Each row was made from one path, in order. Every step used is in the known rows, and no mark comes twice. Write each row's path.
Known rows
L/W/X/E/M: [ 1.110  0.751 -0.384 -1.111  0.647  0.053 -0.725 -1.811 -0.846 -0.414
 -0.848 -0.349 -0.268 -0.087 -2.628  0.919 -0.898 -1.507  0.177 -0.889
 -1.624  2.150]
L/W/X/E: [ 0.916  0.243  0.502 -0.762  0.673  1.083 -0.846 -1.422 -0.494 -0.500
 -0.001 -0.255  0.215 -0.404 -3.751  0.738 -1.188 -2.975 -0.350 -0.918
 -1.680  0.276]
D/H: [-1.647 -1.903  2.053 -0.290  2.647  0.060 -0.358  0.898 -0.389  0.637
 -1.265  0.365 -1.401 -0.656  1.134  0.815 -1.313  0.432 -0.581  1.000
 -0.625 -1.589]
W/X: [ 0.639 -0.739 -0.616  0.013 -0.414  1.447  0.421  0.654  0.167  0.859
  2.050 -0.881  1.049  0.355 -0.755 -0.230 -1.000 -3.551 -0.589  0.243
 -2.221 -1.658]
L/W/X/H/D: [ 0.279  2.066 -1.392 -0.746 -1.763  0.744  0.693  1.677  3.349 -1.556
  1.384  0.529 -0.654  0.364 -3.439 -3.131  0.955 -2.189 -0.811 -0.254
  0.437 -4.749]
D/H/X: [-1.573 -2.150  0.964  0.117 -0.481  0.276 -0.171  1.366 -1.461  3.135
 -0.475  0.248 -0.537 -0.898 -0.111  0.968 -0.486  0.795 -0.774  0.940
  0.967 -2.005]
E/M/W/X/H: [ 1.209  1.479  0.613  0.534  0.866 -0.078 -0.030  1.334  2.792 -0.629
  0.320 -0.397 -0.690  0.330 -0.562 -1.819 -0.324 -2.314  1.483 -0.758
  1.820 -3.970]
H/X/E: [-0.105 -1.143  0.472  0.192 -0.478 -0.249 -0.641 -0.813 -2.545  1.434
  1.044  0.385  1.110 -1.201 -0.117  1.855 -0.321  0.615 -0.430 -0.432
  0.525  1.855]
E/X/H: [ 0.249  0.608  0.347 -0.549  2.669 -1.016  0.061  0.865  3.482 -1.037
  0.793  0.005 -1.606 -0.873  0.575 -1.661 -0.123 -2.970 -1.342  0.702
  0.193  0.797]
W/X/E: [ 0.792 -0.020  0.234 -0.085  0.654  0.904 -0.631 -1.178 -1.294 -0.324
  1.560 -0.267  1.348 -0.364 -0.935  1.012 -1.221 -3.441 -0.154 -0.406
 -0.939  1.203]
M/E/L/W/X/H: [ 1.327  0.588  0.722  0.408  0.101  1.709  0.084  1.278  3.390 -0.923
  0.218 -0.353 -1.159  0.947 -3.763 -1.871 -0.335 -1.034  0.207  0.037
  0.505  1.651]
D/H/X/E/M: [-0.784 -0.654  0.559 -0.418  0.613 -1.083 -0.984 -1.023 -2.870  1.548
 -1.522  0.482 -0.560 -1.101  0.491  2.133 -0.503  1.569  0.215  0.095
  1.571  2.754]
H/D: [-0.907 -0.177 -1.159 -0.107 -1.211 -0.236  1.128  0.706 -0.728 -0.642
  1.470  0.869  0.798  0.270  1.751 -0.768  0.352  1.094 -0.847  0.057
 -1.652 -2.240]
E/L/W/X: [ 1.017 -0.943 -1.305 -0.171 -1.132  0.653  0.564  0.620 -0.045  0.622
 -0.898 -0.842 -0.402  0.675 -3.523 -0.047 -0.719 -1.398 -1.679  0.178
 -2.730 -1.343]
D/H/X/E/L/W: [-0.654 -1.572  0.755 -0.243  0.101 -0.948 -0.752 -0.335 -2.405  1.185
 -3.868  0.666 -1.791 -0.967 -2.962  2.083 -0.368  2.842 -1.487  0.187
  0.648  0.917]
X/E/M/H/D: [-1.276  1.374 -0.577  0.275 -0.566 -1.149  0.511 -0.546  0.688 -1.608
 -0.507  0.120  0.727  1.432  2.633 -0.725  2.325  2.596  1.521  0.765
  0.683 -0.083]
X/E/M: [ 0.221 -0.336  0.311 -0.564  2.007 -1.440 -0.742 -1.831 -1.892 -0.705
 -0.340  0.277 -0.087 -0.680  1.610  1.750 -0.779  1.386  0.275 -0.460
 -1.186  4.113]
D/H/X/E: [-1.209 -1.270  1.589  0.036  0.627 -0.153 -1.119 -0.499 -2.734  1.703
 -0.745  0.746 -0.072 -1.505 -0.364  2.046 -0.734  0.481 -0.319  0.212
  2.063  0.953]
L/E/X: [-0.026 -0.658 -0.081 -1.149  1.310  2.078  0.293 -0.443  1.122  0.464
  2.302 -0.460  0.178 -0.853  3.581 -0.468 -1.015 -2.425 -1.279  0.365
 -3.167  3.409]

Which path is each row?
[-0.104  0.718  0.421  0.371  0.697  0.040 -0.368 -0.854  1.668 -0.342
 -0.501 -1.517  0.688  1.566  0.839 -0.022  1.197 -0.722  1.972  1.002
  0.380  1.011]  W/X/E/M/H
[ 1.119 -0.423 -0.050  1.526  0.112 -0.654 -0.038 -0.616 -2.948 -0.262
 -1.023 -0.164  1.060  0.137  0.279  1.620 -0.904 -0.741  0.287 -0.609
  0.343 -0.056]  M/W/X/E/L
[ 0.560  1.532 -2.436 -0.188 -2.370 -0.164  1.089  1.879  2.388 -1.589
  0.242  0.446 -0.815  0.585 -3.029 -2.691  1.122 -0.735 -1.569  0.159
  0.634 -3.566]  E/L/W/X/H/D
[-0.816 -2.034  0.205  0.796 -0.142 -1.407 -0.488 -0.080 -3.893  1.545
 -2.015  0.595 -0.344 -1.019  0.374  2.558 -0.278  2.419 -1.319  0.755
  1.948  2.513]  D/H/X/E/L
[ 0.342 -1.347  0.316 -0.438  1.240 -1.273 -0.422 -1.037 -1.531 -0.813
 -2.581  0.448 -1.231 -0.562 -1.964  1.670 -0.642  2.707 -1.457 -0.387
 -1.753  2.223]  X/E/L/W
[-0.945 -0.762  1.251  0.855 -0.502 -0.151 -0.620 -0.406 -0.051  1.371
  0.205 -0.521  1.073  0.240  0.572  0.969  1.395  1.304  0.971  0.703
  1.818  0.496]  M/H/X/E
[ 0.142 -1.889 -0.891  0.897 -1.126 -1.505 -0.052 -0.424 -3.677  1.326
 -0.480  0.294  0.712 -0.789  0.557  2.370  0.005  2.554 -1.503  0.211
  0.678  3.331]  H/X/E/L
[ 0.272 -0.014  1.141  0.918  0.030 -1.312 -0.442 -1.065 -3.020  1.195
 -1.254  0.416  0.593 -0.581  1.448  1.773 -0.422  2.128  1.933 -1.605
  1.525 -0.671]  H/X/E/M/W
[ 0.034 -0.587  1.624  0.062  0.989  1.159  0.066 -0.147 -0.120  0.382
  0.401 -0.016  0.133 -0.187  4.365  0.175 -1.043  2.517  1.937 -1.352
 -1.245 -0.987]  L/E/M/W
[ 0.020  0.948  0.643 -0.219  0.689  0.230 -0.569 -1.043  2.433 -0.559
 -1.940 -1.382 -0.350  1.645 -1.732 -0.336  1.222 -0.257  1.803  0.587
 -0.274  0.202]  L/W/X/E/M/H
[-0.483  1.873 -1.279 -1.001 -0.264  1.070  0.823  0.970  3.424 -1.744
  2.980  0.807 -0.289 -0.655  2.592 -3.105  0.860 -1.613 -1.208  0.251
  0.310  0.178]  L/E/X/H/D
[ 0.422  2.639 -1.005 -0.130 -1.993  1.785  0.776  1.428  2.795 -1.344
  2.579  0.409  0.473  0.441  1.614 -3.140  0.675 -1.089  1.423 -1.006
  1.779 -3.903]  L/E/M/W/X/H/D
[ 1.200 -0.622  0.052  0.503 -1.056  2.200  0.522  0.195 -0.072  0.525
 -0.342 -0.730  0.250  1.513 -3.251 -0.143 -1.050 -0.798 -0.058 -0.019
 -2.364  2.391]  M/E/L/W/X
[-0.569  0.995 -0.670 -0.228 -0.353 -0.639  0.748  1.651  2.354 -1.820
  1.844  1.147 -0.514 -0.182  0.791 -2.343  0.991  0.703 -0.713  0.119
  1.083 -2.897]  X/H/D
[ 0.996  0.476 -0.693 -0.477  0.653 -0.147 -0.498 -1.615 -1.617 -0.261
  0.518 -0.423  0.742 -0.023 -0.142  1.177 -0.910 -1.968  0.374 -0.468
 -1.070  3.041]  W/X/E/M
[-0.105 -1.088 -0.012 -1.219  0.738  1.554  0.063 -0.362  0.564  0.339
  1.894 -0.253 -0.078 -0.400  3.901  0.155 -0.845  2.127  0.069 -0.205
 -2.735  3.289]  L/E/M
[-0.520 -1.564 -0.122  1.470 -1.150 -1.370 -0.001  0.022 -1.438  1.274
 -1.175 -0.554  0.665  0.527  1.123  1.511  1.583  3.216 -0.180  1.219
  1.747  2.121]  M/H/X/E/L
[ 0.279  2.230 -0.559  0.725 -1.505  0.408  0.894  1.948  2.217 -1.413
  1.746  0.580  0.475  0.510 -0.406 -2.897  0.744 -2.336  0.752 -0.677
  2.177 -6.757]  M/W/X/H/D
[ 0.292  0.141  1.856  0.548  2.174 -1.438 -0.595 -1.447 -2.208 -0.587
 -1.635  0.495  0.046 -0.434  2.305  1.605 -0.939  1.773  2.139 -1.589
  0.158 -0.188]  X/E/M/W
[-0.950 -0.979 -0.127  0.709 -1.755 -0.446  0.409  1.009  1.187  2.657
 -0.276 -1.241  0.379  1.255  1.412 -0.225  1.954  2.635  1.105  1.401
  0.792 -0.887]  E/M/H/X
[-0.464  2.372 -1.197 -0.243 -1.846  0.174  0.429 -0.560  1.698 -1.341
 -1.080 -0.428  0.471  1.975 -1.418 -1.539  2.191  0.091  1.434  0.354
  0.144 -1.856]  L/W/X/E/M/H/D
[-0.350  1.945 -1.515 -0.481  0.045 -1.011  0.988  1.134  2.543 -1.826
  1.364  0.863 -0.640 -0.312  1.170 -2.728  1.015 -2.036 -1.392  0.524
  0.588 -1.118]  E/X/H/D
